Known rows, with every way that one mark hangs from another
[povazu fazet [goti [fodizo libok] vaki]]: [ 41.8  55.8   3.0  43.4 -10.8  21.7 -14.6  20.1 -24.2  12.3   1.7  10.2
   9.9 -17.3  -8.5  -4.9   2.9  20.2 -22.4   1.2 -17.7  14.6  -7.1 -25.8
   8.2  -9.1   9.6]
[libok [fodizo [gonem lovez]]]: [ -3.3 -16.0  -3.3 -36.8 -18.8   7.4   7.4 -17.9   3.0 -11.1  -3.7   9.7
   0.6   6.5  -5.9  -5.9   4.2   8.1  11.1  -5.1  -1.6 -19.1   6.3  35.4
 -18.4  15.8  -4.5]
[fodizo libok]: [ -1.9  10.5  -0.7  11.2 -25.7   1.0   8.2  10.3   0.1  -3.2  -0.2   1.9
  -7.3   0.4  -6.3 -11.1  -5.9  15.0  -1.7   7.3  -3.7  17.3  -5.6  25.6
   1.9  -1.4  -3.7]
[goti [fodizo [gonem lovez] libok] [povazu fazet] vaki]: [ 33.1  13.7  -6.2  26.7   0.4  -3.3 -29.1  -4.3   2.0  15.1  -0.6  13.6
  38.6 -13.7  -1.1  11.7   9.4 -22.9 -17.0   7.3 -44.7 -10.1   5.9 -22.0
  13.2   8.9   8.7]
[libok [fodizo [gonem bubuf] [goti povazu vaki]]]: [ -4.9 -43.8 -14.0   6.9  33.3  -8.2 -11.6  -2.5   0.5 -31.1   9.8  14.1
  -0.9  -4.5  -1.8   7.9   6.2 -28.8 -30.6 -17.1 -13.0 -30.1   7.3 -29.4
  -4.4  -2.4  10.5]
[povazu fazet [goti [fodizo [gonem zafes] libok] vaki]]: [ 14.4  55.3  10.1  32.8  12.1   9.7 -27.4  25.3 -33.9  14.6   7.4  22.8
  33.0 -14.1   4.3 -30.0  -0.5 -14.5  -2.5   3.1 -15.6   4.9 -20.9 -32.6
   1.8  -6.5   3.6]
[zafes fazet]: [-18.4  -1.8  10.8  -9.7 -14.8   1.0  21.8   3.0  13.7  -2.8 -10.5 -17.0
 -22.8   8.4  -5.5  14.0   1.1  28.9  11.2  -6.3  16.9  18.1   4.3  32.0
  11.6  -3.1  -6.7]
[fodizo [gonem bubuf lovez [zafes keniz]] goti libok]: [-37.4   4.3  -7.0 -52.5  25.0 -26.5  -5.5 -17.9 -12.0  26.5  30.6  16.9
  30.5   8.4  28.6 -36.8  -6.1 -23.6  25.5   4.7  -5.9 -11.9 -11.4 -11.3
   2.4   7.2   5.0]
[povazu fazet [goti [fodizo gonem libok] vaki]]: [ 33.5  48.5   2.0  44.5   0.9   8.1 -20.0  15.1 -23.2  -0.3  -2.3  19.5
  24.7 -19.8  -7.1  -9.0   2.0   0.7 -20.5  -1.4 -19.9   6.9 -13.2 -20.0
  10.7  -8.5   6.7]
[libok [fodizo [gonem bubuf lovez zafes] [goti vaki]]]: [-22.8 -19.8  -5.1 -43.3  22.7   9.2 -16.7 -13.9 -14.0   5.3  27.0  27.3
  11.4   5.3   3.5 -20.4   0.8 -28.3   4.1 -12.4  -9.5 -32.4   4.0 -24.4
 -23.6   3.4   7.2]
[libok [fodizo goti]]: [  3.3  -3.1  -1.4 -20.9 -21.9   5.7  23.2  -0.3 -15.3 -22.6   0.3  22.2
 -21.4   7.6 -10.2  -6.2   4.4  19.2 -20.0 -14.5   8.6 -11.1   4.2   8.4
  -8.1   6.2   3.9]
[bubuf gonem]: [-26.7 -20.6  -8.8  -4.5 -26.3   5.4  23.4   6.8  26.4 -19.9 -19.5 -33.1
 -15.0   4.4  -8.5  24.4 -18.3  19.5  15.6   2.1  32.6  10.0   8.6  36.0
  -2.6  -9.4 -12.7]
[fodizo goti]: [ -6.7  -6.2  -5.5  -4.5 -29.7   7.9  23.3   8.6   1.4 -17.0   8.6   7.6
 -14.0  14.4  -0.4  -1.8  -2.8  15.6  -9.3 -10.3  14.9   0.5  11.8  19.5
  -3.3   0.1   3.5]
[keniz [zafes fazet]]: [-24.2   1.3  24.3 -11.2  -8.5 -16.0   6.3   5.5   8.9   4.4 -16.6 -14.6
 -30.3  10.3 -20.8  -7.5   2.0  19.9   7.6  -8.1  17.2  28.2   2.1  24.5
   6.6  -3.4 -19.9]
[keniz [zafes fazet [gonem lovez]]]: [-22.8   0.1  34.3 -32.9 -15.2 -25.0   7.7 -20.6  21.9  27.0 -30.9 -34.6
 -31.5  10.8  -7.0  10.2   3.1  10.7  21.8  -2.1  20.1  20.3  -6.4  39.3
  -3.4   2.8 -22.1]
[fodizo [gonem lovez zafes] libok]: [-21.5   9.8  -0.2 -25.6 -12.5  -2.7  -6.9   5.1  -3.9  18.7  17.7   9.8
  30.3   9.9  12.2 -32.7  -8.2 -18.4  28.3  12.8 -14.2   0.6 -11.5  18.3
 -12.2  11.9  -6.7]
[povazu fazet [goti fodizo]]: [ 35.1  36.0  -6.2  16.7 -25.9  29.3  13.6  15.7 -10.4  -3.2  -6.0 -13.4
 -11.1  -1.9  -6.1   0.2   4.5  36.0   0.4  -0.6  19.8   9.0   2.7   3.1
  -1.8   0.1   5.0]
[povazu fazet [goti [fodizo gonem libok]]]: [ 28.3  52.0  -7.4  20.5  -8.4   6.8  -2.9  14.2 -19.4  -4.7  -0.8  11.4
  21.4 -14.9   0.8 -18.0   0.0   5.8 -10.3   2.7  -3.7  10.5 -23.4  -3.3
  10.9  -0.8   2.6]
[goti [fodizo [gonem zafes]] vaki]: [ -2.7 -15.2  13.9   9.7   8.6  -1.4 -14.0   1.3 -16.0 -13.2   0.6  27.5
  14.0  -1.3 -10.3  -3.2  -4.9 -22.6  -3.4   3.2  -2.4   4.2   5.6  -9.0
 -14.0  -1.6  -4.6]
[goti [fodizo gonem libok] povazu]: [ 14.1  -4.2  -7.1  27.8   3.2 -17.7  -2.7   0.7  -1.5 -19.4   3.9  20.1
  27.0  -8.5  -5.1  11.1   0.6 -21.6 -28.6  12.5 -21.3   1.7  -9.6  -7.5
  11.0  11.3  -3.0]
[goti povazu vaki]: [  4.6 -31.8   2.3  33.5  -5.8   0.8   1.3  19.0  18.5 -10.5  -2.6  -9.6
  -5.6   7.2  -1.8  24.6   2.8   3.2  -5.0  -5.1 -16.0  -3.0  22.4   7.1
  -7.8  -3.3   1.7]
[vaki [goti fodizo [povazu fazet]]]: [ 40.4   0.0 -13.7  20.6 -12.9  14.2  18.3  10.1  -1.1 -11.2  -6.1  -9.4
 -39.1  -0.6  -1.9   8.1   3.2  11.5 -19.6  10.0   8.1  -5.2   8.0  -7.6
  16.7  -3.7   9.3]
[libok fodizo]: [  3.7 -12.3   3.4 -18.4 -20.1   8.5  16.9   2.1  -4.2 -19.8 -11.9   2.0
 -27.7   3.7 -17.3  -1.4   3.9  26.0  -5.2  -2.6   9.3  -1.2   5.3  22.1
 -14.0   3.7  -2.6]
[goti [fodizo libok]]: [ 16.8  14.5   0.7  19.7 -20.6   0.6   5.0  -3.7 -13.3  -6.7   0.9  18.0
   1.6  -6.7 -18.2   2.4  -2.1  10.0 -25.8  14.5  -3.9  15.8  -8.0   1.0
   0.7   5.7  -3.0]
[bubuf [gonem [zafes fazet keniz]]]: [-57.4  -2.7  23.5 -42.1  18.6 -27.7  23.2  -6.0  14.7  14.7 -22.2 -35.5
  -6.5   9.0   5.5  16.3 -10.3  18.1  42.5  -0.2  33.8   9.2  -7.1  13.3
  15.3 -10.5 -14.4]
[bubuf [gonem lovez [zafes fazet keniz]]]: [-56.3   0.6  19.4 -60.5   3.8 -24.6  21.9 -11.8  23.4  39.7 -14.2 -38.4
   7.4  15.1  10.3  23.2  -7.9  16.6  56.7   2.2  25.1  -1.5   2.5  17.6
   8.0   2.6 -11.7]
[goti [fodizo [gonem bubuf zafes] libok] povazu vaki]: [-10.3 -19.9  -2.9  28.1  47.8 -13.6 -31.4   4.0  -8.2  -0.5  18.1  16.8
  24.7 -14.9  -3.1  -0.4  -6.6 -52.0 -17.0  14.8 -28.0   0.7 -11.5 -50.2
  -3.7  -0.3  -1.4]

Rows
[ 20.8 -11.2 -12.1  17.1   1.2   1.6   4.6   4.2  11.0 -18.0 -15.4 -10.1
   4.8  -2.8  -1.2  11.0   5.9  -7.7  -3.0  -1.0   5.3  -2.9   4.5   1.5
  11.6   9.5   1.5]
[goti [fodizo gonem] [povazu fazet]]
[-29.1 -21.1  20.1 -50.2  21.0 -29.5  19.7 -48.2  31.7  28.7 -28.0 -57.8
 -25.9   4.6  16.4  34.3   3.7  20.4  38.2  -0.6  29.8   9.0  -4.3  32.3
   6.9   2.6  -8.1]
[zafes fazet [gonem bubuf lovez] keniz]
[  2.1  -1.4 -22.8  33.7  29.0  -3.4 -25.3  10.9   9.9  -5.4   8.9   4.9
  16.8 -13.1  16.5  -8.2  -0.6 -34.1 -17.1  -7.8 -26.1  -5.4  -4.7 -37.9
  23.6  -9.0  15.6]
[fodizo [gonem bubuf] [goti [povazu fazet] vaki] libok]
[ 18.7  27.1   4.0  29.1 -17.3  27.7   0.0  32.4  -1.1   0.6  -6.1 -17.7
  -6.9   1.2   4.4  -4.6   3.3  32.7  13.6 -11.5   6.0   8.2  10.7  11.7
  -4.0 -16.9   4.5]
[povazu fazet [goti vaki]]
[ 31.3  -8.7 -13.8  23.6   1.1   3.5  13.2   3.7   2.2 -25.7  -8.5  -0.5
 -22.7  -1.0   4.8   1.5   1.6  -9.2 -20.3   3.9   7.2 -14.6   3.8  -3.8
  21.6  -3.6   4.1]
[vaki [goti [fodizo gonem] [povazu fazet]]]
[  9.8   5.7  -2.0  15.0  -8.0  -9.9  -1.9  -4.6 -11.6 -16.8  -0.6  30.2
  18.7  -7.9  -9.3  -2.2  -4.4  -9.7 -24.5   9.4  -7.0  11.6 -16.1   7.4
   3.2   6.4  -5.3]
[goti [fodizo gonem libok]]
[ 16.3  -1.9  -8.3  34.7  -7.0  10.3   1.4  21.3  10.0  -5.7  -1.6  -0.5
  -3.3   3.3   7.6   6.5   7.8   1.9  -8.2 -17.6  -6.9 -10.7  19.7 -16.5
  13.1  -5.3  13.7]
[fodizo [goti [povazu fazet] vaki]]
[-31.0 -17.7  21.6 -42.7  11.9 -22.7   2.8 -32.5  35.3  29.0 -28.3 -49.3
 -38.0   4.9  -5.3   9.4   2.5   3.6  23.4   0.1  26.7  26.0  -9.8  28.2
  -5.8  -0.9 -20.0]
[keniz [zafes fazet [gonem bubuf lovez]]]
[ 38.4  17.1 -16.6  31.5   2.5  -7.3  -1.8   5.2 -10.1 -16.5  -1.8  12.1
  -6.2 -11.5   5.2 -10.6  -0.5 -15.8 -31.0  13.2 -13.5  -9.7 -11.5 -11.5
  31.5  -2.4   6.1]
[vaki [goti [fodizo gonem libok] [povazu fazet]]]
[ 25.2  18.0   8.9  35.8 -18.5  18.6   4.3  14.0 -14.8  -7.9   9.4   8.7
   1.1  -2.0 -16.8  18.2   3.0  24.4 -20.9  -2.1  -1.4   5.1  14.9  -3.0
 -17.2  -5.0   1.4]
[povazu [goti fodizo vaki]]
[-30.0 -23.6  -8.4 -43.3  -3.1  19.5   3.3  -1.5  13.4  24.7  18.0 -26.3
 -12.7  13.8   8.7  -7.8  -8.3   2.5  43.9  12.8  17.8   4.0   8.8  14.7
 -28.1   5.1  -6.4]
[gonem bubuf lovez zafes]
[-20.3 -30.8 -12.2   8.1  13.6   3.0  -7.6  -5.3   7.3 -26.0  10.9  14.2
  -3.3  -0.2   3.8  -1.5  -5.5 -16.4 -13.1 -14.4   2.9  -2.6  10.2  -2.8
  -2.9 -13.6   2.9]
[fodizo [gonem bubuf] [goti vaki]]
[-22.1  -1.7  -2.6 -52.3 -11.5   2.1   7.5  -5.8 -22.4   1.7  18.9  33.0
  16.7  14.3   7.2 -30.8   1.2 -15.8  12.4  -8.2   2.1 -33.5   1.0   5.3
 -21.5  19.8   3.1]
[libok [fodizo [gonem lovez zafes] goti]]
[ 30.1  -3.8 -10.7  17.8  -9.0   9.6   9.4   8.4  10.0  -3.1 -10.8 -16.1
 -12.8   0.2  -6.4  21.8   6.9  12.8  -6.4   4.3   6.2   1.9   7.9  -4.0
   8.9   7.9   5.1]
[goti fodizo [povazu fazet]]
[-44.4 -10.1  12.4 -66.4  27.7 -11.7   9.9 -23.5  13.1  45.1   7.1 -35.1
  -6.1  13.0  16.6   2.6   2.0  14.6  52.4   2.3  19.8   4.3   2.3  10.2
   1.2   4.6  -5.0]
[gonem bubuf lovez [zafes fazet keniz]]
[ -0.6  -1.2  -7.1  43.0   1.0 -20.9 -13.3  17.0  -2.5 -18.3  10.8  33.1
  32.8  -1.4  10.8  -2.3   0.1 -35.5 -32.3  -7.9 -34.7 -12.2   0.7 -15.8
  13.4   1.1   8.8]
[fodizo gonem [goti povazu vaki] libok]
[-45.0 -12.1   1.6 -54.2   9.7  15.0   5.5  -7.8  16.9  35.8  13.6 -34.5
 -11.2  12.9   8.7  -0.7  -2.6   4.9  46.6   8.8  15.4   6.7   4.8  12.1
  -8.9   3.5  -6.9]
[gonem bubuf lovez [zafes fazet]]
[-19.3 -27.9  11.4 -36.8  -2.3 -13.8  -3.3 -23.6  27.7  16.7 -23.5 -43.8
 -40.6   9.1  -7.6   1.6  -4.4   1.6  26.5   5.6  25.0  20.4  -3.7  28.5
 -24.6  -0.1 -19.0]
[keniz [zafes [gonem bubuf lovez]]]
[ 35.8  33.6   4.1  32.4 -15.0  25.9  -2.3  20.3 -14.6   2.0  -4.6   0.2
  -4.9 -10.0 -10.8  12.2   4.9  30.8  -9.3  -7.0   3.3   7.2   6.5 -12.8
  -4.9 -10.3   7.5]
[povazu fazet [goti fodizo vaki]]
[-15.8 -32.0   5.1   2.2  31.6   3.8 -19.6  -8.5  -7.6 -11.8   8.8  12.4
   2.1  -4.1  -8.4  -3.0  -9.7 -29.5  -3.0   5.6   5.4   6.3   0.2 -23.2
 -18.5  -7.3  -4.4]
[goti [fodizo [gonem bubuf zafes]] vaki]
[  6.8  17.8   1.3  29.5 -18.1  -1.3  -4.2  13.4 -13.3  -3.8  13.2  34.2
   5.7  -0.3  -2.7  -9.0  -3.0   0.9 -30.9  -8.1 -18.5   3.3   2.9 -11.8
   4.0 -10.1   8.0]
[fodizo [goti vaki] libok]
[-10.1 -34.3 -28.5 -32.2  14.5   1.9   8.0 -18.8   8.3 -12.2  19.3   0.6
   8.4   6.4   9.8   9.8   5.9 -20.3  -9.5  -8.1 -13.2 -40.2  11.2  -9.2
  -8.5  16.5   7.0]
[libok [fodizo [gonem bubuf lovez] [goti povazu]]]
[ 39.0  19.3  -1.6  47.5   2.4   1.5 -17.9  14.0  -5.5  10.0  -8.4  10.2
   9.7 -16.4 -11.1  12.7   6.6  -3.4 -26.1   6.5 -30.5   7.5   2.5 -35.7
  16.6  -1.6  10.4]
[goti [fodizo libok] [povazu fazet] vaki]
[-26.4   7.1  15.5 -24.2  15.0 -35.0  -3.9   4.9 -17.1   3.0  -1.0  13.7
  23.0   8.3  17.9 -38.0  -4.4  -9.2  24.2   4.7   0.1   8.8 -17.5  14.0
   4.6   2.2  -7.0]
[fodizo [gonem [zafes keniz]] libok]
[-13.3  22.2  20.8  11.4  16.6   0.5  -6.3   9.3 -20.9   3.7  10.7  12.5
  20.1  -0.3   1.3   2.0   2.6  -8.2  -1.0  -6.9   1.9   3.1 -10.3 -16.2
  -2.5  -6.0  -3.6]
[povazu [goti [fodizo [gonem [zafes fazet]]] vaki]]
[-30.8 -14.1  -1.4 -77.2  32.3 -22.4   4.1 -28.8 -14.6  10.2  20.4  14.1
  12.2  12.5  20.2 -26.6   4.5 -11.3  22.6  -8.6   8.1 -29.0  -1.1  -7.3
 -12.6  12.7   4.8]
[libok [fodizo [gonem bubuf lovez [zafes keniz]] goti]]
[ 21.7  12.1 -12.2   6.3   7.4  32.1 -16.6  -8.7   3.8  13.6   9.3 -11.7
  11.9 -10.2   1.5   9.3   3.7   1.6   6.8  -1.4  -1.8  -5.7   5.5 -14.8
 -11.0  -4.5   6.8]
[povazu fazet [goti [fodizo [gonem bubuf lovez]] vaki]]
[ -4.5  -6.4 -17.3 -16.3   2.0   0.7 -12.2 -30.6   2.8   7.7  12.7   9.2
  20.2 -11.1  -4.9   6.5  -5.1 -14.8 -10.4  20.8 -13.3   5.3  -7.3   0.6
  -3.9   9.7  -3.7]
[goti [fodizo [gonem bubuf lovez] libok]]
[ 27.4  19.7  -3.9  20.2 -25.3   1.4  11.9  -5.1 -20.8 -10.9   8.3  23.0
 -27.5  -5.1 -10.7  -6.7  -7.5  10.4 -40.5  17.3  -4.2   6.7  -7.2  -1.9
  10.6  -6.2   2.7]
[vaki [goti [fodizo libok]]]
[ 20.7   8.1  -8.1  24.9  19.6  24.4 -17.0   1.7  -1.1  -9.8  -0.3  -9.8
   3.1 -15.5  -0.6   6.1   2.4   0.0  -6.9  -6.4   8.5   7.3  -1.2 -19.1
  -1.9 -15.2   4.8]
[povazu fazet [goti [fodizo [gonem bubuf]] vaki]]
[ 34.9  -1.9 -20.3   4.5 -15.6   8.8   9.4  -8.5   8.2  -3.3   3.2  -3.0
 -11.3   2.0  10.3   8.3   4.6  -9.0  -8.1   8.3  -4.3 -25.7  12.1   3.0
  16.5   7.5   7.4]
[vaki [goti [fodizo [gonem lovez]] [povazu fazet]]]
[ 14.3 -13.6   0.0  34.3  -6.2  12.4  -6.5  25.7  17.9  -1.2 -18.3 -18.1
  -7.4   2.7  -0.1  14.1   5.5  11.4   9.1  -7.9  -4.6   0.4  23.0  -0.7
   6.8  -7.4   6.5]
[goti [povazu fazet] vaki]
[ 30.2  40.0   6.1  46.0 -15.2   7.8  -7.0  13.7 -26.7   2.5  13.1  20.9
  16.5 -10.3 -18.0   7.0   0.5  15.1 -32.0   6.6 -22.4  10.6  -5.1 -18.3
  -6.3  -5.7   3.0]
[povazu [goti [fodizo libok] vaki]]
[  9.3  -7.6  -9.5  31.2   3.4  -0.8  -6.9  21.5  13.2 -19.5  -6.0   6.8
  11.1   1.2  15.4   3.6   4.4 -18.0  -7.0 -20.3 -10.9 -16.6  15.8 -12.1
  16.5  -4.7  11.7]
[fodizo gonem [goti [povazu fazet] vaki]]
[-32.3 -34.6   1.0 -43.8  32.1   4.1  -4.4  -5.8  -7.3 -18.0   0.8   2.2
 -14.8   1.6  -2.2 -26.2  -5.6 -11.6  18.8   0.5  17.7  -6.5 -12.6   2.4
 -21.1   0.4  -7.2]
[libok [fodizo [gonem bubuf zafes]]]
[ -7.3 -17.0  19.0 -38.4 -15.0 -26.1  21.8 -31.1  21.3  14.1 -29.7 -34.4
 -15.8  12.6  14.7  19.4   3.2  23.2  30.9  -0.9  22.0   1.6   6.8  48.5
 -10.3   6.2  -6.3]
[zafes [gonem lovez] keniz]
